What can hang from each mark:
T: M
A: B F U
K: M Y
F: A Y
B: Y
J: Y
M: K
Q: C Y
Y: J K Q
C: Q
U: A P

Each row was made from one small tree. The marks that hang from a mark follow it in brackets, in alphabetical order. Every link used is in the known rows. Write each row's tree.
(in the rows, 128 means zero)
Known rows:
T(M): [139 139 143 127 145 120 108 137 149 129  93 127 137  91  96 103 133  83
 114 106 140 149 104  96 178]
U(A(F(Y)) P): [136 170 113 120 116 134  89 126 145 161 104 134 160 111  56  97 130 105
 101 112 149 153 120  82 173]
K(Y): [153 125 135 110 123 116 106 141 135 133  92 132 139 108 107 119 120  81
 117 113 127 156 124 106 177]
M(K(Y)): [137 132 129 110 115 113 110 143 136 107  91 127 133 115 113 121 115  80
 127 129 123 155 119 111 174]
T(M(K(Y(J)))): [135 153 138 132 119 115 112 149 142 116  99 122 132  94  86 109 122  75
 122 123 129 135  98 113 196]
M(K(Y(Q))): [133 143 138 109 101 111 106 137 147  95  95 128 137 114  83 116 122  71
 132 137 122 157 114 100 183]
A(B(Y(J)) F U): [157 154 101 110 110 138 120 141 147 170  93 139 140  48  82  96  93 100
 123 149 132 120 108  80 171]
A(B(Y) F): [152 139 115 105 117 129 113 151 134 148  89 138 141  70 101  96  99 100
 129 124 136 150 116  80 159]
F(Y(J Q(C))): [137 158 138 113 109 141  86 122 148 140 106 127 166  98  33 108 139  95
 105 129 138 159 111  84 179]
M(K): [120 138 125 111 132 121 107 132 144 108  96 122 132 107 103 114 121  91
 126 134 134 156 115  99 159]
C(Q(Y(J))): [145 149 132 115 128 149  99 127 149 155 113 115 161 100  82 125 118  80
 120 126 137 140 100 107 172]
Q(Y(K)): [144 138 129 106 122 130 108 133 136 132  82 110 148 103 107 121 134  76
 113 139 133 150 114  83 170]
B(Y(K Q(C))): [143 136 151 107  99 129 110 104 147  89  86 117 156 100  83 104 147  67
 118 146 129 166 120  61 162]
C(Q): [140 142 141 112 136 127 105 128 154 125 111 126 144 104 106 121 117  85
 119 112 140 153 114 107 164]
B(Y(J K(M) Q)): [146 155 145 129  89 132  99 112 150 107 104 108 142  80  60  91 157  70
 106 145 134 134 110  60 177]
Y(J K(M) Q(C)): [135 149 145 125 107 124  90 115 146  92  93 102 163  95  38 101 163  79
 105 150 132 150 107  71 190]
K(M Y): [160 120 135 125 115 117  95 142 132 120  90 127 143 111  99 112 134  79
 114 117 117 148 121 106 186]
F(A(B U) Y(J K(M))): [151 189 126 123 101 121 107 163 140 158 103 123 127  64  54 101 130 104
  87 158 141 133 100  81 181]
J(Y(K(M) Q(C))): [121 140 138 121 113 127 101 128 148  76  78 121 166 122  54 105 149  74
 110 139 122 166 119  83 184]
Y(J K Q): [127 166 142 109 114 120 104 121 154 119 103 110 140  83  54 105 144  80
 108 139 150 145 108  69 182]
M(K(Y(J Q))): [130 155 134 113 100 118 104 133 147 109 105 123 139 102  59 112 124  75
 128 141 128 146 106 100 188]
U(A(B F(Y(K))) P): [144 189 106 111 110 115 105 145 146 159  96 121 154  97  77  99 125 112
  97 124 159 151 112  79 176]
Q(Y(K(M))): [152 133 129 122 115 130  97 135 133 120  82 104 153 106 100 114 148  74
 108 142 124 143 113  84 179]
A(B F U(P)): [149 154  95 103 133 119 113 129 163 161  85 141 143  77  79 115 105 107
 126 138 137 132 117  96 179]

Write each row's tree:
[152 156 136 128 109 138  95 131 145 125 108  98 159  98  86 121 139  71
 108 141 131 128 101  95 187] : C(Q(Y(J K(M))))
[114 157 134 105 120 123 115 135 157 102  88 127 142 110  69 108 131  77
 112 128 140 161 121  81 175] : J(Y(K Q))
[121 184 155 115 108 138  90 145 141 155 121 134 138  85   8  98 135  94
 100 127 150 164 105  73 171] : F(A Y(J Q))
[159 163 115 108 110 137 116  91 184 163 107 133 140  76  55 105 125  90
 125 150 140 126 104  89 168] : A(B(Y(J Q)) U(P))
[139 175 114 112  98 145  87 103 168 153  96 141 171  83   5 113 129  97
 110 149 129 132 117  76 199] : A(F(Y(J Q(C))) U(P))
[160 162 102 102 105 122 126 118 162 145  81 131 135  67 101 110 110  93
 120 152 134 126 122  72 172] : A(B(Y(K)) F U(P))
[140 139 130 109 122 140 102 123 132 133  83 102 170 102  76 120 140  81
 110 151 132 152 108  82 175] : Q(C Y(J K))
[152 132 144 127 101 125  85 124 139 108  95 120 170 108  38 106 149  75
 115 136 116 151 110  96 201] : K(M Y(J Q(C)))
[140 142 140 128 120 109 115 151 141 102  89 127 130 106 112 113 121  71
 126 120 123 147 104 114 191] : T(M(K(Y)))
[136 179 134 110 126 130 101 169 132 182 115 134 133  77  48 103 114 118
 101 122 156 164 100  94 160] : F(A(B) Y(J))
[145 180 110 115 108 127 115 120 148 153 102 112 152  82  67  85 127 101
 107 138 158 139 104  67 164] : U(A(B(Y(J K)) F) P)
[168 140 109 106 128 131 122 101 172 160  94 137 134  90 108 114 117  95
 124 140 134 136 117 100 153] : A(B(Y) U(P))
[139 151 133 127 121 121  96 129 140 118  99 103 138  86  77 103 149  88
  99 135 139 134 112  80 181] : Y(J K(M))
[132 164 147 130 104 113 108 141 152 105 102 121 136  93  59 104 130  65
 127 129 129 138  92 103 205] : T(M(K(Y(J Q))))
[129 174 152 109 112 122 104 155 128 134 101 127 126  93  74 109 134  93
  91 128 147 170 119  71 161] : F(A Y(K))
[125 142 126 123 127 125 108 144 142 102  84 122 141 114  91 106 136  84
 103 124 129 151 124  92 175] : J(Y(K(M)))
[147 133 130 126 114 141  91 125 129 121  83  97 175 105  67 113 154  79
 106 153 123 143 106  83 185] : Q(C Y(J K(M)))
[153 143 140 128  99 122  89 132 144 122 105 122 149  97  45 103 144  74
 114 128 124 139 109  95 201] : K(M Y(J Q))
[145 188 120 110 125 134 107 134 161 194 113 141 132  80  36 114 119 116
 100 139 151 142 105 100 166] : F(A(B U(P)) Y(J))
[128 179 162 128  89 132  82 139 133 111 106 115 156  93   4  97 162  86
  90 149 136 166 106  61 185] : F(A Y(J K(M) Q(C)))
[147 167 113 111 110 121 118 122 147 139  92 118 151  94  91  88 126  97
 113 134 152 151 112  68 159] : U(A(B(Y(K)) F) P)
[141 148 141 115 108 143 103 109 153 136 112 126 144  84  56  95 135  79
 120 131 139 146 110  73 163] : B(Y(J Q))
[124 185 161 108  96 120 100 148 139 123 105 127 131  91  44 104 142  83
  97 134 147 172 115  60 171] : F(A Y(K Q))
[144 178 121 110  95 119 114 115 158 127  96 118 155  94  63  84 134  87
 117 142 151 153 107  58 169] : U(A(B(Y(K Q)) F) P)
[127 205 123 120  90 128  90 118 156 146 111 117 160  94  14  91 146  94
  93 134 158 141 110  58 193] : U(A(F(Y(J K Q))) P)
[128 141 141 111 127 134  94 111 151 122 100 120 167  99  36 105 141  87
 117 136 138 161 107  83 175] : Y(J Q(C))
[145 162 136 113 116 139 107 128 147 138 107 103 154  96  94 127 124  74
 112 138 140 137 103  95 177] : C(Q(Y(J K)))
[143 126 133 104 124 134 105 125 131 119  73 107 169 114  99 124 139  77
 114 147 127 162 116  83 171] : Q(C Y(K))
